Each row was made from one small tree. The marks that hang from a mark follow it in brackets, in the order of their numbers. Every link used is in the known rows. Write each row's tree.
Known rows
k617(k804(k856)): -33.0, 3.1, 7.3, 20.3, 38.0, 13.1, -1.2, 15.4, 11.4, 7.5, -29.4, -13.9, -37.7, 7.0, 14.3, 28.2, -5.7, -9.2, -22.1
k856(k311(k804(k617 k809))): 16.8, 4.7, -10.5, -2.5, -46.9, 8.6, -10.6, 5.8, 18.0, 2.8, 26.0, 33.9, -4.9, -20.0, -6.9, 10.0, 25.8, 7.3, -36.4
k757(k809(k804(k856))): -33.7, 6.4, -36.9, -27.8, -29.6, -34.0, 1.6, 46.7, -19.2, -29.9, -7.6, 10.6, 35.0, 10.1, -4.0, 15.0, -13.9, -41.6, -40.9
k617(k804(k809)): -3.0, -1.4, -5.8, 29.4, 20.5, 5.4, -14.8, -2.0, 18.0, -10.2, -27.1, -16.3, -20.2, 10.3, -1.2, 27.7, 25.4, 3.5, -26.9
k856(k311 k804(k617 k757 k809)): -4.1, 27.6, -14.7, -7.7, -54.1, 0.7, -28.7, -19.0, 0.6, 15.5, 59.3, 60.9, -18.6, 1.7, -2.7, -23.4, 14.6, -47.8, 12.8
k311(k856(k804(k617))): 12.6, 2.0, 9.4, -32.0, 4.8, 43.8, 19.3, -19.8, -4.8, 11.9, 8.6, -23.4, 23.2, -13.9, 21.3, -15.9, -24.0, 3.4, -27.2
k804(k617 k757 k809 k856(k311)): -9.1, 15.7, 13.3, 29.5, 7.2, -5.9, -45.3, -8.5, -13.6, 22.9, 57.4, 39.5, -60.7, 8.6, -13.5, -11.6, 29.3, 9.6, 81.5
k804(k617 k757(k809)): -16.6, 6.3, -4.3, 1.8, -10.3, -19.0, -32.2, 6.0, -35.1, -2.1, 8.4, 37.3, 1.8, 18.1, -1.3, 8.4, -2.1, 22.4, 27.5
k311(k804(k617 k809(k757)) k856): 44.7, -31.0, 17.0, 8.7, 24.6, 21.1, 31.7, -26.7, 15.9, -2.9, -15.6, -47.6, 8.3, -23.0, -5.2, -7.0, 9.0, 54.2, 11.7
k809(k757 k804(k617 k856(k311))): -17.8, -14.8, 22.1, -42.3, -19.3, -16.2, 6.7, 57.5, -4.9, 1.7, -41.5, 12.8, 8.4, -30.8, 17.2, -13.3, 21.4, -42.5, 13.1
k809(k757 k804): -7.7, -18.1, 3.1, -44.0, -3.4, -25.9, 17.0, 50.3, 6.1, -24.8, -80.0, -17.2, 55.9, -2.3, 9.4, 1.0, 4.3, -33.7, -27.1
k809(k804(k757)): -10.2, -0.6, 7.8, -12.3, 6.3, -25.3, 3.6, 28.2, -27.1, -11.4, -42.4, -16.4, 46.7, 4.2, 12.0, 1.7, -20.9, -19.0, -25.7
k809(k804(k617 k757 k856(k311))): -20.6, 2.0, 27.0, -10.3, -8.3, -13.4, -7.9, 34.6, -40.5, 15.0, -4.6, 13.8, -2.3, -23.7, 20.0, -12.7, -4.2, -27.7, 14.3
k757(k809(k804(k617 k856))): -28.1, -0.2, -22.6, -25.7, -43.2, -28.6, -3.3, 44.8, -31.6, -21.2, -1.2, 19.3, 19.5, -6.4, 1.9, 10.7, -2.7, -30.3, -26.3
k856(k311(k804(k757))): -2.0, 15.4, -18.6, -4.4, -10.5, -2.8, -3.9, 12.5, 19.6, 1.4, 12.2, 30.6, 19.0, 5.3, -3.6, 13.0, -5.9, -5.5, -42.2
k804(k856): -25.6, 11.5, 2.8, -8.5, 13.1, 14.7, 0.2, 17.7, 6.3, 6.1, -3.7, -4.0, -14.8, 18.2, 4.8, 16.1, -26.1, 1.5, -17.1
k856(k311 k804(k809(k757))): -5.3, 24.7, -40.5, -33.5, -55.5, -3.0, -11.2, -0.9, 39.4, -5.9, 31.6, 45.8, 9.8, 11.0, -10.0, -13.9, 18.7, -73.4, -25.7

Which tree is each row?
-3.0, 10.5, 0.7, 8.3, -33.7, -0.4, -11.8, -36.5, -10.0, 8.2, 20.5, 19.4, -21.3, 14.5, -0.9, -16.3, -8.8, -18.3, 25.7 => k856(k804(k617 k757 k809))
5.0, -11.6, 17.9, 48.8, 10.3, -10.1, 8.7, -24.8, -4.6, 9.8, 3.9, -10.7, -48.6, 3.5, -12.8, 3.7, -11.1, 38.8, 47.1 => k311(k804(k617 k757 k809 k856))
0.7, 8.0, -3.4, -24.0, 17.0, 22.2, 12.3, -19.2, -13.9, 6.5, 17.3, -12.7, 27.0, 2.9, 12.3, -18.5, -28.9, -5.0, -3.4 => k311(k856(k804(k617 k757(k809))))
-21.8, -4.4, -0.4, 29.4, 44.1, -2.3, -6.8, 7.3, 29.0, -4.9, -32.6, -17.1, -42.3, 17.1, -3.9, 20.1, 24.3, -14.1, 12.3 => k617(k804(k809(k757) k856))
16.9, 0.0, 16.8, 29.9, -0.1, -6.9, -40.2, -24.2, -20.7, 4.4, 13.3, 14.1, -24.3, 14.9, -12.0, -1.3, 25.2, 43.1, 55.4 => k804(k617 k757 k809)
23.6, -16.5, 11.0, -3.6, -27.7, 3.3, -25.6, -3.9, 10.2, -7.1, -14.4, 11.7, -15.7, -3.2, -10.7, 3.7, 48.1, 34.1, 29.4 => k804(k617 k809(k757))
-40.9, 8.1, 11.1, 37.4, 68.1, -2.1, -7.7, 7.1, 1.7, 10.9, -27.8, -11.6, -37.9, 24.6, 11.2, 21.2, -15.9, -10.3, 12.2 => k617(k804(k757 k856))
-11.8, 36.0, -35.9, -10.7, -35.9, -9.7, -21.2, -14.9, 18.1, 2.2, 51.3, 47.7, 5.3, 23.1, -9.9, -17.1, 0.8, -65.8, -7.1 => k856(k311 k804(k757 k809))
-21.9, -5.6, 33.8, -2.1, 1.8, -15.2, 0.9, 27.2, -45.4, 11.6, -23.2, -6.2, -4.1, -16.6, 20.6, -8.7, -15.8, -12.4, 20.7 => k809(k804(k617 k757 k856))
32.4, -10.4, -0.4, 29.6, 64.9, 3.7, 30.0, -38.0, 12.4, -7.9, -4.0, -58.2, 25.7, 12.0, -14.7, -2.9, -21.6, 44.6, 10.2 => k311(k804(k757 k809) k856)
5.1, -8.1, -3.1, 32.0, 1.8, -3.8, 24.1, -12.5, 21.9, -7.0, -4.3, -24.7, -25.7, 8.4, -17.2, 16.7, -17.2, 20.7, -9.2 => k311(k804(k809 k856))
-16.6, -2.4, -26.9, -29.9, -53.4, -28.3, -8.2, 41.9, -31.2, -28.6, -11.2, 20.5, 38.2, -8.0, 1.7, 13.0, 3.3, -23.0, -42.9 => k757(k809(k804(k617)))
33.5, -23.8, 24.5, 0.3, 19.7, 37.3, 38.9, -20.0, -1.5, 9.9, -13.3, -43.5, 13.0, -32.9, 13.0, -0.2, -20.6, 57.7, -23.0 => k311(k804(k617) k856)
11.9, 8.1, -9.6, 8.9, -26.6, -2.0, -15.6, 0.2, 11.7, 5.2, 27.4, 35.3, -4.0, -7.0, -9.3, 5.5, 20.5, 8.7, -12.8 => k856(k311(k804(k617 k757 k809)))
38.4, -22.4, -4.3, 6.1, 44.2, 10.6, 40.2, -22.7, 32.6, -16.5, -23.2, -60.5, 29.7, 0.8, -12.6, -1.0, -5.3, 38.6, -9.1 => k311(k804(k809(k757)) k856)
-26.6, 32.0, -30.5, -26.7, -62.8, -8.0, -23.8, 2.3, -9.3, 11.8, 56.0, 77.1, -1.5, 3.2, 5.1, -17.3, -5.0, -64.3, -7.1 => k856(k311 k804(k617 k757(k809)))
15.5, 3.1, -9.3, -28.3, 23.6, 25.2, 20.3, -22.6, 19.8, -6.4, 0.2, -35.6, 35.8, 9.2, 2.8, -16.3, -15.8, -10.3, -16.9 => k311(k856(k804(k809(k757))))
47.1, -24.5, 18.6, 15.1, 15.7, 28.6, 31.4, -33.7, 3.6, 1.5, 1.7, -47.9, 3.7, -28.1, -2.0, -3.9, 2.4, 62.2, -3.2 => k311(k804(k617 k809) k856)
-0.2, 0.4, 9.2, -4.6, -21.2, 4.2, -30.4, 12.9, 17.5, 11.9, 30.0, 36.9, -53.8, -9.2, -11.8, -7.5, 53.7, -0.7, 54.4 => k804(k617 k809(k757) k856(k311))
39.0, -20.1, 20.0, 31.7, 44.9, 12.8, 22.0, -43.1, -6.0, 4.6, 3.5, -45.9, 2.3, -10.0, -6.5, -10.8, -7.9, 61.8, 30.5 => k311(k804(k617 k757 k809) k856)
18.6, -9.8, 6.2, 14.4, 68.0, 12.5, 39.9, -25.0, 5.3, -0.1, -18.0, -53.8, 35.5, 7.4, 1.3, 0.2, -46.1, 42.1, -10.8 => k311(k804(k757) k856)
